Known rows, with every step that occurs
velit > lokes > ripinu > venem > fufed: [  3 -12 -15 -27   5   0  -5  13   7  -6 -46 -17 -29  16   9  10 -16  18
  -3]
velit > venem: [  4 -10 -12  -6  13 -30 -22   3   6  -1 -48  14  16  35  10  -2   4  15
   5]
velit > lokes > ripinu: [ 17  -2 -27   6  21  16 -33 -20 -20   4  18  25 -24 -19  11  -7 -40  34
   3]
doza > tigop > venem > ripinu: [ 14   9   8  31 -17  -1  -7  19  -4  11 -59   3  11 -15  10  26  31 -20
  24]
venem > ripinu: [ -5   5   8   6 -16  17 -13   5  -1  24 -34  -7   9 -18  -3  31  10 -18
  17]
ripinu > venem > tuket: [ 11 -57  -5 -47 -22 -17   0  23 -12  11  -8   4 -27  18 -38  -5 -45  -2
 -23]
tigop > venem > velit: [ 13  28  26  -6 -13 -10  19  25  17  -8  33   5  13 -16 -11  14  39 -40
  22]
tuket > venem > ripinu: [-26   4  -4   9 -18  26 -10 -10   0  13 -27 -20   3 -25   9  34  29 -29
  10]
velit > lokes: [ 26   0  17   6  31  -8   1  -7  -8  23   2  24   2   6  12  14 -33  17
   4]
lokes > ripinu: [  7  -7 -27 -14   2  21 -31 -10 -20   2  34  21 -22 -16  -2 -10 -15  26
   3]
tigop > venem: [ 27   4  14 -19   4  -3  15  36   7  -2 -22  29   5   8  -6  16  36   0
  16]
venem > ripinu > lokes: [-16  20  20   3   2  21  10 -11  17  36   0 -37  33 -24  11   1   4 -13
  12]
doza > tigop > venem: [ 38  -2  14  13   3 -26  12  28 -11   1 -12  34   8  16   8   5  35   1
  16]
fufed > lokes > velit > venem: [-12   5  -2  19   5 -15   1  -6   1 -23 -10  11  14  25   3 -13  17   5
 -12]
lokes > velit > venem > tuket: [  8 -40 -12 -25  -8 -28   2   3   8  -7   1   9  -6  22 -28  -4 -27   2
 -13]
lokes > velit > venem: [  0  -7  -5   6   6 -33  -8  -4  19 -26  -9  18  17  36   2  -8  13   2
 -18]
ripinu > lokes > velit: [ -6   7  31  -2   2   0  36 -15  26  -7  89  -1  26   2  -9 -13  13 -13
 -29]
velit > venem > ripinu: [-10   4 -10  16 -10  -2 -30   2   7  10 -84 -11  15  -2  11  21  10 -11
  17]
velit > lokes > ripinu > venem: [  7 -30 -23  -6  -2  -6 -37   7 -20 -10 -28  13 -34   6   1 -25 -42  17
 -34]

Rows
[ 11 -41 -17 -32  -3 -26  -8   8   0  11 -25   7  -7  22 -22   0 -34  11
   3]  velit > venem > tuket
[  3 -33  -9 -21  -3 -25   8  -2  15  -2   8  -4   3  17 -23 -13 -28   1
 -13]  ripinu > lokes > velit > venem > tuket
[-13  13  28  11  -7   9  28 -16  29  -4  61 -15  27 -12  -6  -4  16 -24
 -23]  venem > ripinu > lokes > velit
[ -1   3  -2 -19  10 -20  15   7  34 -16 -33 -15   8  37  10  22  23  10
   9]  lokes > velit > venem > fufed
[  2  10 -28  15  12  16 -29 -27 -14  -7  40   6 -23 -36  14  -7 -23   8
   5]  tuket > venem > velit > lokes > ripinu
[ -4  28  21  13   5  27  39  17 -30  13 -15  -9  -6  -1   9  14  38  11
  38]  doza > tigop > venem > fufed > lokes
[-14  11   1   2 -27   2  -9   8 -15 -14  36 -12 -15 -22 -13 -18   1 -32
  -7]  fufed > lokes > ripinu > venem > velit
[-13 -21 -20  -6 -17  15 -25  10 -39 -10 -16   5 -36  -1  -8 -32 -20  12
 -26]  fufed > lokes > ripinu > venem
[ -7   1  -1   8  12 -29   0 -13  29 -19  -2   0  30  28   9 -20  12   2
 -19]  ripinu > lokes > velit > venem
[ 19  19  24  16  19 -15   5  -7   3  15  32  10   8 -11   9  14 -25 -13
  10]  venem > velit > lokes
[  0 -48 -22 -32 -23   6  -9  13 -32   3  -2   1 -43  -3 -35 -20 -51   9
 -20]  fufed > lokes > ripinu > venem > tuket
[-19  19   6  12   7   8  -3 -13  24  27 -35 -40  38 -13  19  -5   6  -8
  13]  velit > venem > ripinu > lokes
[-20  25   8   4  10  26  23   5 -22  12 -33 -19  -2   9   9  10  23  18
  32]  velit > venem > fufed > lokes
[-23  14  21  13  -8  13  30 -24  30 -10  64 -21  25 -16   0  -2  26 -30
 -27]  tuket > venem > ripinu > lokes > velit
[ 17  15 -22  15  12  12 -26 -11  -9  -9  21  17 -21 -34  10  -6 -22  12
  12]  tigop > venem > velit > lokes > ripinu
[ -1  14  27  29  -8  -3  30 -11  24 -10  50  -8  29 -10   2  -8  29 -26
 -19]  doza > tigop > venem > ripinu > lokes > velit
[-11  10 -22   7   1  48 -18 -13 -46   5  35  12 -27 -29  -2 -17  -8  29
  13]  fufed > lokes > ripinu
[-17   9  26   5 -12  16  42   2  -5 -21  46  -3  -7   7 -14  -1  24  -8
 -22]  ripinu > venem > fufed > lokes > velit
[ -6   9   1 -17  15 -16  21   1  41 -10 -28 -28  15  31  15  13  22   8
   8]  ripinu > lokes > velit > venem > fufed
[ 15   6  20  13  10 -24  -1   1   0   5   8   5  -1  -3   6   3 -32 -16
  -8]  ripinu > venem > velit > lokes
[-15  15 -34   5   7  39 -17 -12 -30  -3  -8  -6 -27 -18   9 -11   1  35
  24]  velit > venem > fufed > lokes > ripinu
